Each row was made from one small tree. Brackets hold a mark, then the marks that hang from it, in the order of their numbers. Every link used is in the known rows. Write each row's tree.
Known rows:
[Z_981 [Z_348 Z_444 Z_923 [Z_933 [Z_248 Z_94]]]]: [-1.25 -1.41 -3.16 -0.08  0.11 -2.45  1.23  1.30  0.71  1.77 -3.69  0.14
 -2.84  0.01 -1.81 -0.05 -4.36 -0.96  1.00 -2.27  0.54  2.09]
[Z_923 [Z_348 Z_444]]: [-0.36 -0.99 -1.93  0.56  1.02 -1.42  1.06 -0.23 -0.06  0.67 -1.47  0.11
 -0.50 -1.42 -3.28 -1.10 -0.13 -1.12  0.56  0.45 -0.94  1.30]
[Z_981 [Z_348 [Z_933 Z_248]]]: [ 0.44  1.12 -3.19  0.38 -0.11 -1.24  0.77 -0.73  0.03  1.16 -0.92  2.99
 -1.51 -0.35  0.69 -0.11 -0.58  0.28 -0.78 -1.64  2.38  2.51]
[Z_997 [Z_933 [Z_248 Z_94]] [Z_981 [Z_348 Z_444 Z_923]]]: [ 0.08 -2.06 -2.51  0.51  0.83 -3.03 -0.02  1.53  1.47  0.91 -3.67  2.39
 -2.09  1.32 -0.10  0.37 -2.29  0.00  0.37 -0.70  0.60  0.63]
[Z_248 Z_94 [Z_933 [Z_997 [Z_981 [Z_348 Z_923]]]]]: [ 1.96 -2.12 -2.84  3.03  0.89  0.64  1.91  0.24  1.00  1.73 -1.29 -1.81
 -0.47  0.37  2.14  0.61 -3.18  0.56  3.04  1.09 -1.63 -0.13]
[Z_981 [Z_348 Z_444 Z_923]]: [ 0.55 -2.20 -1.53  1.65  0.50 -0.56  2.14  1.39  0.58  1.94 -1.98 -0.48
 -2.86 -1.06 -3.13 -0.84 -0.98 -0.26  1.67  1.05 -1.11  1.56]
[Z_933 [Z_248 Z_94] [Z_997 [Z_981 Z_348]]]: [ 1.23 -0.45 -3.77 -1.08  1.00  1.68  0.50  0.51  1.71  0.17 -0.28  1.51
 -0.09  4.18  3.75  0.64 -1.47 -0.75  1.28  0.72  1.17  0.02]
[Z_248 Z_94 [Z_933 [Z_997 Z_981]]]: [ 0.48 -0.50 -1.54  1.00  0.66  0.49 -0.31 -1.14  0.53 -0.30 -1.16 -1.40
  1.96  0.90  2.88  0.96 -1.94  0.32  1.65 -0.35 -0.62 -1.29]
[Z_248 Z_94 [Z_933 [Z_997 [Z_981 Z_348]]]]: [ 2.07 -0.75 -2.84  2.08  1.23  1.26  0.74 -0.79  0.45  0.35 -1.33 -0.63
  1.43  0.99  2.92  0.82 -1.05 -0.03  2.59  0.29 -0.44 -0.09]
[Z_348 Z_444 Z_923 [Z_933 Z_248] Z_981]: [-1.65 -0.51 -1.89  1.70 -0.48 -2.31  1.50  1.61  0.78  1.58 -2.62 -1.21
 -4.61 -0.77 -1.78 -0.83 -4.17  1.19 -2.05 -0.11  1.83  1.95]
[Z_444 [Z_348 Z_923 Z_933 Z_981]]: [ 0.07 -1.48 -1.02  4.36  0.21 -1.46  4.11  0.80  0.88  2.71 -1.56 -3.91
 -2.64 -1.12 -1.12 -0.09 -4.65  1.16  0.04  1.14  0.25  3.54]
[Z_94 Z_248]: [-1.74  0.51 -0.16 -1.12  0.07  0.55  0.21  1.71  0.27 -0.34  0.13  0.05
 -0.70 -0.28  0.30 -0.04 -0.15  0.40 -1.15 -0.55  1.84 -1.30]
[Z_997 Z_933 Z_981]: [ 0.69 -0.65  0.21  1.36  0.60 -2.13 -0.63 -0.79  0.57 -0.13 -1.27  1.79
  0.75 -0.29  1.77  0.59  0.85  1.31 -0.89  0.11  1.08 -0.19]
[Z_865 [Z_348 Z_933]]: [ 0.33 -0.60 -1.72  0.83  0.12 -0.66  0.67 -0.51  0.93  1.89 -1.89  0.48
  0.15 -0.88 -1.20  0.28 -0.20  0.53  0.32 -1.97  1.94  3.01]
[Z_933 [Z_248 Z_94] [Z_997 [Z_981 [Z_348 Z_444 Z_923]]]]: [ 0.22 -2.40 -4.02 -0.49  0.97  0.49  1.52  1.59  2.35  1.46 -1.95  0.03
 -2.40  2.99  0.71 -0.04 -3.17 -0.71  2.04  1.02 -0.02  0.34]
[Z_865 [Z_348 Z_981]]: [ 1.39 -0.53 -1.30  1.94  0.40  1.76  1.03  2.21  0.98  0.83 -0.72 -0.82
 -1.21  1.38 -0.62 -0.02 -0.02  0.75 -0.48  1.34  1.98  2.00]
[Z_248 Z_94 [Z_933 [Z_997 [Z_981 [Z_348 Z_444]]]]]: [ 1.18 -1.20 -3.14  1.75  1.50  0.61  0.78 -0.67  0.48  0.27 -3.12 -0.73
  0.90  0.53  0.70  0.47 -0.76 -0.70  2.84 -0.04 -0.49  0.25]
[Z_865 [Z_348 Z_923]]: [ 0.81 -2.06 -1.36  0.90 -0.11  0.24  1.25  1.52  1.67  2.50 -0.61 -0.42
 -1.80 -0.04 -2.04 -0.10 -1.13  0.82  1.00  0.24 -0.18  1.64]
[Z_348 Z_923 Z_933 Z_981]: [-0.12 -1.39 -0.12  3.67 -0.20 -1.20  2.40  1.63  0.32  1.88 -1.33 -3.39
 -3.14 -1.48 -0.21 -0.17 -4.40  1.54 -0.84  1.10  0.69  1.58]
[Z_923 [Z_348 Z_444 [Z_933 [Z_248 Z_94] Z_997] Z_981]]: [-1.18 -0.09 -4.64  0.11  0.65 -1.60  1.80  0.35  1.19  1.06 -2.75 -1.02
 -1.39  1.44  0.15 -0.08 -5.27 -1.35  0.33 -0.55  0.68  1.42]

Write each row's tree:
[-0.45 -1.96 -0.09  2.54  0.16 -0.31  1.91  2.79  0.59  1.02 -1.86 -3.13
 -3.67 -0.48 -2.49 -0.77 -2.74  0.58 -0.38  2.25 -0.33  0.63]
[Z_348 Z_444 Z_923 Z_981]
[-1.80 -0.74 -3.01 -1.65  0.65 -1.26 -0.16 -0.80  1.75  0.24 -3.14  0.01
 -0.02  1.88  1.69  0.60 -3.05 -0.69  0.40 -1.73  1.87  0.51]
[Z_348 Z_444 [Z_933 [Z_248 Z_94] [Z_997 Z_981]]]
[ 0.04 -2.13 -1.87  2.59  0.39 -2.12  2.62  0.37  0.41  2.73 -3.14 -0.99
 -2.85 -2.65 -3.07 -0.66 -2.17  0.09  1.41 -0.40 -0.12  2.81]
[Z_981 [Z_348 Z_444 Z_923 Z_933]]
[ 0.02 -2.03 -2.75  1.26  0.71 -1.30  1.15  1.45  0.88  1.54 -1.99 -0.19
 -2.18  0.81  1.46  0.27 -4.13  0.35  0.07 -0.24  1.96  1.94]
[Z_997 [Z_981 [Z_348 Z_923 [Z_933 [Z_248 Z_94]]]]]
[-0.20  0.23 -3.03 -0.36  0.07 -0.56  0.47 -1.88  1.66  0.97 -0.31  1.51
 -0.56  1.06  3.41  0.27 -1.53  1.23 -0.90 -0.36  2.61  0.89]
[Z_348 [Z_933 Z_248 [Z_997 Z_981]]]
[-0.88 -1.71 -3.69  0.22  0.46 -1.33  2.67 -0.67  2.79  2.49 -1.47 -1.66
 -0.88  2.13  2.19  0.86 -5.90  0.20  1.48 -0.60  0.42  2.07]
[Z_444 [Z_348 Z_923 [Z_933 [Z_248 Z_94] [Z_997 Z_981]]]]
[ 0.83 -2.02 -1.56  3.63  0.00 -0.37  2.58  2.18  1.44  2.98 -1.95 -2.48
 -3.04 -0.88 -1.43 -0.02 -3.36  1.76 -0.30  0.63  1.73  3.23]
[Z_865 [Z_348 Z_923 Z_933 Z_981]]
[-1.36 -1.32 -4.59 -0.80  1.34 -1.97  0.94 -0.99  1.62  1.01 -2.82  0.28
  0.09  1.10  0.64  0.01 -3.58 -1.25  0.73 -0.84  1.04  1.40]
[Z_923 [Z_348 Z_444 [Z_933 [Z_248 Z_94] [Z_997 Z_981]]]]
[-1.50  0.96 -3.37 -1.70 -0.52 -1.67  0.42 -1.93  1.50  1.16 -2.03  1.91
 -1.25  0.30  0.16 -0.12 -1.65 -0.08  0.06 -2.40  1.14  1.03]
[Z_348 Z_444 [Z_933 Z_248 Z_997]]
[-2.32 -1.09 -1.64  0.73 -0.21 -2.34  0.94  2.54  0.71  0.88 -3.61 -2.44
 -3.59  0.54 -1.13  0.01 -6.21 -0.11 -0.96 -1.03  1.22  1.19]
[Z_348 Z_444 Z_923 [Z_933 [Z_248 Z_94]] Z_981]
[ 0.95 -1.96 -4.30  0.50  0.71  0.46  2.08  0.65  2.38  2.12 -1.00  1.42
 -3.47  1.58  0.24 -0.75 -1.10  0.58  0.92  2.09  0.61  1.18]
[Z_933 Z_248 [Z_997 [Z_981 [Z_348 Z_444 Z_923]]]]
[-0.87 -2.61 -3.06  1.01  1.03 -2.04  1.14  1.46  1.00  1.47 -3.72 -0.28
 -2.72  0.27 -0.81 -0.18 -3.78 -0.32  0.38 -0.66  1.79  2.30]
[Z_997 [Z_981 [Z_348 Z_444 Z_923 [Z_933 [Z_248 Z_94]]]]]
[-0.91 -0.36 -2.81 -1.34  0.33 -0.50 -0.15 -0.81  1.70  0.29 -1.33  0.17
  0.53  2.50  3.94  1.06 -3.55 -0.11  0.14 -1.25  1.97  0.13]
[Z_348 [Z_933 [Z_248 Z_94] [Z_997 Z_981]]]
[-1.23 -0.59 -2.31  1.69 -0.13 -1.86  2.64  1.75  1.23  1.75 -2.06 -2.80
 -2.64  1.50  0.16  0.51 -6.83  0.20 -0.30 -0.65  0.88  2.80]
[Z_444 [Z_348 Z_923 [Z_933 [Z_248 Z_94]] Z_981]]
[-0.69  0.80 -2.55 -3.20 -0.44  0.48 -0.52 -0.02  1.51 -0.19  0.07  1.08
  0.31  3.75  2.87  0.94 -2.73 -1.13  1.12 -1.55 -0.32 -1.37]
[Z_933 [Z_248 Z_94] Z_997]
[ 0.24 -0.83 -4.13 -0.23 -0.27 -0.94  2.15  0.26  1.87  2.67 -1.35  0.27
 -2.07  1.59  2.00  0.71 -5.32 -0.47  2.20 -1.46 -0.33  1.05]
[Z_981 [Z_348 Z_923 [Z_933 [Z_248 Z_94] Z_997]]]
[ 0.08 -1.61 -3.32  2.49  0.96  0.60  2.60  0.96  1.28  2.02 -1.99 -0.59
 -2.67 -1.91 -0.41 -0.56 -0.84  1.82  1.02  1.12  0.75 -0.25]
[Z_94 [Z_248 [Z_933 [Z_997 [Z_981 [Z_348 Z_444 Z_923]]]]]]
[ 0.14  0.11 -1.13  3.42  0.52 -0.93  2.98 -0.22  0.33  1.35 -1.56 -2.77
 -0.81 -0.52 -0.22  0.29 -2.52  0.51 -0.46  0.37  1.37  3.51]
[Z_444 [Z_348 Z_933 Z_981]]
[ 1.10  0.42 -3.12  1.94  1.02  1.77  1.48 -0.03  0.61  0.68 -0.15  0.84
 -0.25 -0.74  2.67  0.15  0.88  1.73  0.30  0.75  2.08 -0.62]
[Z_94 [Z_248 [Z_933 [Z_997 [Z_981 Z_348]]]]]
[ 0.96 -1.71 -1.63  2.96  0.17 -1.43  2.69  0.26  0.33  2.84 -1.35 -0.80
 -2.35 -2.10 -0.79 -0.24 -2.56  0.63  1.15  0.03 -0.01  2.53]
[Z_981 [Z_348 Z_923 Z_933]]
[ 1.00 -1.11 -3.11  2.83  0.73  1.19  2.60  0.88  1.27  2.06 -0.12 -0.35
 -2.20 -1.45  1.91 -0.16 -1.24  2.41  0.82  1.53  0.91 -0.61]
[Z_94 [Z_248 [Z_933 [Z_997 [Z_981 [Z_348 Z_923]]]]]]
[-1.02 -1.98 -0.32  3.34  0.10 -1.86  2.35  1.70  0.45  1.86 -3.10 -3.56
 -3.57 -1.90 -2.49 -0.58 -4.05  0.93 -0.57  0.81  0.55  1.94]
[Z_348 Z_444 Z_923 Z_933 Z_981]
